What can hang from each mark
fatu: sazu
ronim: buviz negu sazu
pirubi: buviz mizaduk
mizaduk: nadatek pirubi ronim
negu: pirubi
numi: fusu nena
fusu: rofu
rofu: fusu
buviz: nadatek
sazu: nadatek pirubi
nadatek: fusu mizaduk negu nena
nena: pirubi rofu ronim

Known rows, with every way that one mark hangs from another
(mizaduk (nadatek nena) pirubi (ronim negu)): 10, 0, 45, -17, 45, -57, -39, -35, 17, 66, -3, 4, 3, -21, 30, -8, -7, 36, 42, -17, 15, -41, 17, -2, 17, -22, 1, -32, 8, 29
(sazu (nadatek fusu (mizaduk ronim) negu) pirubi): 13, 41, -65, -4, 2, 3, -12, 60, -13, 56, -1, 17, 41, 41, -4, 32, -12, -3, 20, -12, 44, 32, -19, 21, 40, -5, 17, -37, -17, 60
(nadatek (mizaduk ronim) negu): -11, 5, 13, -7, -16, -24, 29, 2, 16, 51, -21, 8, 24, 3, 21, 14, 9, 3, 10, -2, -6, 36, 2, 14, 23, -11, 19, -33, 6, 24
(nadatek fusu (mizaduk ronim) (negu pirubi)): -20, 4, -11, 4, -14, -46, 42, 1, 24, 51, -17, 22, 51, 14, 42, 13, 4, 33, 4, -30, 10, 28, -2, 17, 20, -6, 21, -73, -23, 19
(negu (pirubi (buviz nadatek) mizaduk)): -21, -52, -14, 31, 9, 26, 9, -10, 3, 7, 25, 38, 11, -15, -1, -3, -7, 12, -29, 33, -34, 12, -15, -28, -22, 1, -22, 52, 3, -29
(nena (rofu fusu) ronim): 47, -6, 56, -18, -9, -20, 26, 4, -58, -61, -1, -18, 38, -21, -4, -8, 38, 3, 10, 4, 9, 28, -2, -4, -37, 12, -2, 39, -67, -55
(negu (pirubi (buviz (nadatek (nena ronim))) mizaduk)): -18, -52, -16, 28, 9, 6, 22, 2, 15, 0, 12, 33, 29, -11, -1, -7, 0, 15, -28, 22, -22, 15, -13, -21, -15, 16, -24, 47, -12, -31
(nena rofu): 16, -27, 35, -15, -14, 10, 17, -16, -43, -36, -5, -2, -28, -3, 1, -4, 24, -17, -7, 12, 0, 19, 12, -15, -26, -2, -12, 36, -13, -24
(ronim negu): 3, 10, 17, -8, -2, 12, -14, -48, -32, -12, -16, -9, -34, -10, -19, 4, 2, -3, -11, 7, -43, -5, -5, -4, -30, -5, -1, 18, 32, -14
(mizaduk (nadatek negu) pirubi (ronim sazu)): 9, -1, 40, -13, 28, -44, -32, -18, 31, 65, 25, 12, 23, -30, 54, -20, -24, 34, 41, -29, 26, -43, 11, 13, 14, -38, 14, -46, -1, 22
(numi fusu): -25, -9, 40, -12, -11, 7, -8, -28, -10, 1, 17, -25, -49, -21, -24, 15, -6, -4, -10, -3, -50, 13, 32, 14, -26, -19, -1, 1, -16, 7
(negu (pirubi buviz (mizaduk (nadatek nena) (ronim sazu)))): -13, -40, 7, 23, 22, -19, 7, -15, 39, 35, 17, 27, 32, -22, 15, -23, -23, 34, 2, 10, -10, -24, -6, -23, -13, -14, -29, 21, 9, 2
(ronim buviz negu (sazu (nadatek nena) pirubi)): -20, 67, -60, -12, 32, 34, -62, -20, -23, -7, -3, -28, -5, 14, -50, -10, -23, -11, -24, -29, 29, -55, -40, 16, -8, 0, 7, -13, 82, 18
(sazu (nadatek fusu nena) (pirubi mizaduk)): 28, 16, -80, 7, 7, 21, -19, 72, -1, 32, -10, 8, 4, 31, -45, 11, 4, -24, -1, 8, 29, 15, -15, -6, 24, -3, -14, -4, -29, 47
(buviz nadatek): -14, -28, -11, -15, 6, 39, -22, -13, -30, 2, 18, 12, -27, -20, -8, 14, 22, -27, -28, 27, -40, 25, -6, -20, -10, -2, 14, 3, -2, -42
(fatu (sazu (nadatek (fusu rofu) negu) pirubi)): 4, 54, -85, 6, -23, 47, -30, 19, -37, -19, -6, 4, -14, 32, -5, 4, -21, -24, 11, -15, 14, 13, -6, 5, 21, -29, -5, -20, 3, 31
(nena (pirubi buviz)): 15, -29, 34, 15, -8, 11, 13, -2, 1, -35, 23, 15, -31, 14, 8, 6, -11, -15, -9, 23, -23, -9, 6, 0, -9, 0, -8, 41, 14, -22
(pirubi buviz (mizaduk (nadatek (fusu rofu)) (ronim negu))): 23, -32, -4, 35, 28, -10, 1, -35, 61, 21, 20, 0, 16, -13, 4, 7, -24, 38, 57, 38, -18, -20, -10, -3, -3, -7, -2, 25, 7, 23
(negu pirubi): -12, -18, 26, -16, -9, 4, 9, -37, -47, -8, 8, 23, -14, -12, 10, -7, -7, 7, -36, -9, -33, 12, 11, -19, -31, -17, -28, 16, -3, -34
(fatu (sazu (nadatek mizaduk (nena rofu)) (pirubi buviz))): -7, 37, -62, 20, -9, 43, -30, 46, -20, 1, -20, 11, -3, 30, -15, -1, -1, -32, 6, 11, 31, 12, -23, -24, 27, -6, -10, 15, 21, 42
(nadatek fusu negu (nena rofu (ronim sazu))): 10, 0, -19, 7, -21, -45, 50, 23, 35, -27, -44, -23, 30, 24, 16, -12, 33, -4, -1, -44, 52, 3, -5, 31, 11, 18, 22, -60, -41, 4
(sazu (pirubi (buviz (nadatek fusu)))): -3, -17, -39, 15, 15, 43, -39, 30, -10, 2, 38, 17, -5, 6, 0, 32, -11, -2, -12, 33, -11, 10, -14, 12, 9, -7, 19, 22, 8, 1
(fatu (sazu (nadatek (mizaduk ronim) (negu (pirubi buviz))))): -23, 31, -43, 19, -12, 17, -8, -5, -8, 17, -15, 25, 16, 17, 8, -6, -18, -4, 13, -6, 1, 13, -26, -14, 14, -22, -12, -6, 21, 20
(buviz (nadatek fusu (nena pirubi rofu (ronim negu)))): 1, -20, -24, 1, 2, -12, 21, 20, -6, -38, -14, 0, 11, 15, 6, 9, 40, -12, -16, -4, 22, 6, -3, -9, 0, 50, 24, -22, -32, -42
(mizaduk ronim): 4, -20, 40, -29, 5, -8, -5, -23, -14, 9, 6, 5, -8, -19, 12, 4, -5, 12, 17, 15, -30, 18, 17, 8, -10, -25, -5, 9, -3, -18
(ronim (buviz (nadatek (nena rofu))) (negu (pirubi mizaduk))): -42, -4, -37, 8, 23, 8, -2, -56, -11, -11, -13, -3, 8, -3, -24, -13, 16, 13, -43, -3, 6, -24, -23, -21, -24, 23, -5, 14, 45, -34
(buviz (nadatek fusu mizaduk (nena rofu))): -19, -23, -39, 1, 4, 6, 14, 29, 8, 19, -17, 2, 2, 5, 2, 19, 61, -32, -19, 12, 13, 34, -12, -24, 26, 29, 37, -60, -28, -6
(buviz (nadatek (mizaduk pirubi))): -14, -17, -4, -9, 12, 25, -23, 10, -14, 37, 19, 22, -11, -24, 10, 16, 30, -20, -16, 18, -17, 26, -5, -23, 17, 8, 27, -21, -10, -17
(numi (fusu rofu)): -29, -10, 32, -15, -13, 23, 7, -43, -21, -26, 26, -38, -60, -17, -14, 20, -16, -15, 0, -4, -50, 28, 53, 17, -16, -18, -9, 0, -10, 16
(numi (fusu rofu) (nena (pirubi buviz))): -48, 2, 62, 1, -22, 12, 23, -16, 20, -39, 33, -54, -67, 7, -1, 28, -45, -7, 1, 4, -39, -6, 66, 35, -4, 0, -10, 8, 23, 34
(fatu (sazu (nadatek mizaduk nena))): -9, 39, -43, -3, -16, 28, -22, 9, -19, 11, -35, 4, -27, 8, -25, -11, 18, -43, 0, -1, -7, 14, -18, -34, 18, -15, -10, -27, 7, 17

Rows
23, 8, 20, -29, -1, 4, -6, -5, -36, -65, 19, -17, 26, -9, 3, -22, -3, 15, -6, -24, 44, -19, -5, 15, -30, 20, 1, 41, -7, -46  (nena rofu (ronim buviz (sazu pirubi)))
15, 44, -45, -24, 11, 13, -21, 48, -32, 25, -6, 2, 25, 30, -37, 15, 3, -23, -9, -15, 41, 21, -17, -1, 30, 16, -8, -2, -6, 30  (sazu (nadatek mizaduk (nena (ronim buviz))) pirubi)
54, -4, 19, -1, -10, -45, 29, -12, 39, -22, 15, 4, 28, 8, 2, -18, -3, 22, 9, -19, 21, -36, 0, 1, -11, 21, -3, 7, -42, -41  (nena (pirubi (mizaduk (nadatek fusu negu))) (ronim buviz))
10, 33, -27, -7, -19, 15, -13, 11, -27, -31, -26, 6, -20, 17, -17, -20, 3, -33, 1, -12, 3, -1, -5, -24, 4, -4, -24, -1, -11, -14  (fatu (sazu (nadatek (nena pirubi ronim))))
15, 15, -38, 21, -15, 18, -5, 23, 7, -27, -22, 11, -10, 17, -24, -21, -4, -25, 12, 9, 2, -5, -16, -24, 6, -1, -28, 26, -5, -3  (fatu (sazu (nadatek (nena (pirubi buviz mizaduk) ronim))))
3, -43, 8, 30, 14, 12, 0, 6, 59, 13, 18, 7, 14, -28, -3, -11, -21, 19, 28, 46, -27, -7, -16, 7, -10, -14, -6, 49, 19, 1  (pirubi buviz (mizaduk (ronim sazu)))
-4, -16, 38, -13, 9, -42, 22, 30, 14, 40, -28, 3, 13, -1, 33, -2, 37, -1, 21, -7, 44, 23, 23, -4, 40, 6, 7, -29, -18, 32  (nadatek (mizaduk pirubi ronim) (nena rofu))
18, 2, 23, -28, 18, -27, -18, -41, 14, 11, 7, -14, -3, -20, -7, -19, 8, -1, -3, -24, 3, -40, -5, -14, -7, -5, 0, -30, -7, -18  (mizaduk (nadatek (nena (ronim buviz sazu))))
-22, 1, -17, 0, 12, 1, 7, -14, -5, -25, 0, -18, 7, 11, -11, 3, 39, -26, -32, -3, 24, -9, -16, 8, 8, 1, 27, -29, 14, -32  (ronim (buviz (nadatek negu (nena pirubi (rofu fusu)))))
-6, -44, 9, 28, 0, 11, 20, -18, 6, 0, 17, 31, 3, -11, -1, -11, -15, 18, -20, 24, -33, 5, -7, -20, -26, -10, -36, 58, 4, -16  (negu (pirubi buviz mizaduk))
21, 1, 12, -10, -1, 13, -18, 17, -15, -31, 26, 2, 19, -18, 2, -7, -22, 11, -2, -4, -6, -5, -8, 19, -21, 8, 1, 38, -5, -27  (nena (ronim (sazu (pirubi buviz))))
16, 6, -4, 23, -6, -45, 41, 29, 53, -5, -30, -4, 26, 30, 5, 16, 22, 4, 6, -14, 16, -4, -12, 11, 25, 49, 26, -45, -17, 9  (nadatek fusu mizaduk (nena (pirubi buviz) (ronim negu)))
-5, 20, -26, 15, -16, 48, -46, 8, -20, -19, 9, 13, -26, -2, 1, -4, -22, -4, -2, 21, -23, -3, -5, -4, -1, -35, -5, 33, 29, 1  (fatu (sazu (pirubi buviz)))
5, -6, 46, -21, 10, -20, -7, 6, 4, 50, 5, 16, 5, -22, 32, 6, 7, 14, 24, 3, -3, 19, 16, 1, 23, -12, 10, -20, -12, 11  (nadatek (mizaduk pirubi ronim))
14, -21, -8, 18, 8, 21, -19, 37, 15, 20, 26, 20, 15, -5, -4, 11, -29, 21, 15, 46, -11, 12, 1, 11, 5, -19, -11, 69, 12, 21  (sazu (pirubi buviz (mizaduk ronim)))
13, 49, -70, 13, 10, 38, -43, 29, -15, 9, -4, -5, 9, 3, -42, -8, -23, -3, 0, -5, 12, -28, -37, 1, -18, 8, 5, 2, 29, 25  (ronim negu (sazu (nadatek fusu) (pirubi mizaduk)))
-6, 2, -24, -7, -11, -4, 36, 8, 23, 8, -25, -21, -21, 13, 4, 20, 36, -31, 0, -7, -4, 35, 17, 0, 42, 9, 19, -86, -19, 33  (nadatek (fusu rofu) mizaduk nena)
34, -29, 7, -4, 8, -16, 6, -19, 31, 31, 16, 2, 6, -25, 7, -5, -4, 20, 43, 22, -18, 0, 16, -18, 0, -17, -8, -7, -36, 6  (pirubi (mizaduk (nadatek (fusu rofu)) ronim))
28, -25, 37, 8, -19, -18, 41, 14, -10, -34, -14, 11, 6, 7, 11, -18, 5, 7, 16, 20, 20, 1, 23, -18, -22, 26, -22, 62, -6, -22  (nena (pirubi (mizaduk (ronim negu))) rofu)
-3, -13, -36, 20, -27, -5, 57, -19, 8, -13, -5, 5, 6, 17, 21, 0, -6, 7, -9, -19, -7, 24, 15, 14, 3, -11, -11, -32, -24, 9  (nadatek (fusu rofu) (negu (pirubi mizaduk)))
-25, 7, 26, -26, 24, -19, -14, -80, -21, -3, 4, -3, 10, -11, 5, -6, -24, 47, -1, -13, -16, -21, -1, 14, -28, -16, -9, 10, 44, -28  (mizaduk (ronim buviz (negu pirubi)))
4, 8, 9, -7, -19, -43, 45, -3, 24, -27, -27, -12, 9, 33, 4, -7, 12, -12, -22, -35, 25, -8, 10, 30, 17, 11, 0, -22, -1, -16  (nadatek negu (nena pirubi (ronim buviz)))
-19, 52, -21, -14, 19, 33, -59, -42, -20, -19, 13, -26, -11, -13, -26, -12, -28, 13, -25, -19, 0, -58, -26, 22, -28, -8, 18, 2, 83, -11  (ronim buviz negu (sazu pirubi))
19, -6, 23, -7, 19, -65, 7, -22, 20, 17, -18, -5, 16, 12, 26, -1, 8, 27, 37, -15, 33, -36, 13, -10, 4, 9, 9, -41, -10, 10  (mizaduk (nadatek fusu (nena pirubi rofu)) (ronim negu))
16, -14, 10, 16, 12, -10, -2, 14, 40, 31, 13, 11, -7, -1, 22, 18, 15, 9, 20, 4, 2, 3, -12, 9, 28, -4, 33, -42, -27, 23  (nadatek fusu (mizaduk (pirubi buviz)))
21, 17, 30, 1, -7, -34, 31, 24, -23, -61, -32, -27, 33, -1, -5, -23, 30, -11, -8, -22, 32, -16, -1, 1, -20, 36, 4, -1, -14, -33  (nadatek (nena pirubi (rofu fusu) (ronim negu sazu)))
-40, 41, 63, -21, -29, -7, 19, -19, 1, -56, 14, -68, -34, -11, -3, 6, -51, 10, 3, -33, -27, -23, 63, 41, -27, 30, -4, -6, 16, 8  (numi (fusu rofu) (nena pirubi (ronim negu sazu)))
7, 29, -35, -17, 5, 48, -48, 31, -46, 2, 20, 4, -9, -2, -25, -6, -23, -27, -14, -6, 6, -8, -17, -2, -9, -12, -6, 7, 19, 9  (ronim (sazu nadatek pirubi))
-31, 23, 77, -23, -22, -25, 16, -23, -8, -31, -11, -63, -23, -10, -17, 11, -15, 27, 4, -18, -12, -4, 42, 29, -42, 25, -3, 23, -13, 9  (numi fusu (nena rofu (ronim negu)))
-22, -24, -11, -4, 11, 8, 0, 30, -6, 30, -9, 12, -5, -7, 13, 10, 51, -31, -18, 12, 19, 29, 0, -26, 31, 22, 23, -30, -13, -1  (buviz (nadatek (mizaduk pirubi) (nena rofu)))
2, 3, 49, -11, -32, -1, 19, 17, 16, -5, -6, -13, -42, 0, -7, -4, -9, -10, -16, 22, -27, -10, 29, -6, -9, 2, -17, 18, 8, -6  (numi (nena (pirubi mizaduk)))
-17, 42, 46, -35, -3, -7, -15, -45, 5, -30, -6, -49, -14, -18, -16, -12, -22, 21, -12, -19, -17, -43, -3, 26, -31, 11, 8, -4, 40, -26  (numi (nena (ronim buviz negu sazu)))
-3, -24, 24, 15, 8, -17, 22, 27, 27, 22, -20, 2, -6, 9, 19, 3, 37, -17, 5, 6, 36, 13, 4, -8, 37, 10, 8, -9, -4, 37  (nadatek (mizaduk (pirubi buviz)) (nena rofu))
-2, -41, 15, 14, 30, 22, -32, -6, 6, 7, 40, 20, -25, -17, 19, 11, -1, -1, 3, 24, -13, -4, -5, 4, 9, -14, 11, 23, 4, -10  (mizaduk (pirubi (buviz nadatek)))
-11, 31, -76, 23, -21, 9, 2, 11, 9, 7, -41, 12, -2, 24, -15, -22, 5, -18, -3, -19, 10, 3, -21, -19, 13, -23, -18, -38, -12, 19  (fatu (sazu (nadatek fusu (negu (pirubi mizaduk)) nena)))
16, 6, -9, -2, -2, 13, -23, 26, -14, 26, 3, 12, 12, -11, -12, 4, -22, 22, 7, 26, -12, 10, 8, 5, -7, -12, -11, 49, 13, 14  (sazu (pirubi (mizaduk (ronim negu))))
-5, -2, 13, 25, -5, -11, 15, 11, 32, 44, -2, 15, 5, 7, 26, 14, 6, -4, 6, -2, 8, 14, -8, 18, 35, -11, 22, -18, 11, 41  (nadatek (mizaduk (pirubi buviz)) negu)
38, -27, 49, 5, -10, -12, 26, 3, -2, -57, 23, 14, 4, 9, 12, 1, -14, 4, 2, 8, -12, -4, 7, 9, -18, 24, -12, 58, -20, -48  (nena (pirubi buviz) ronim)
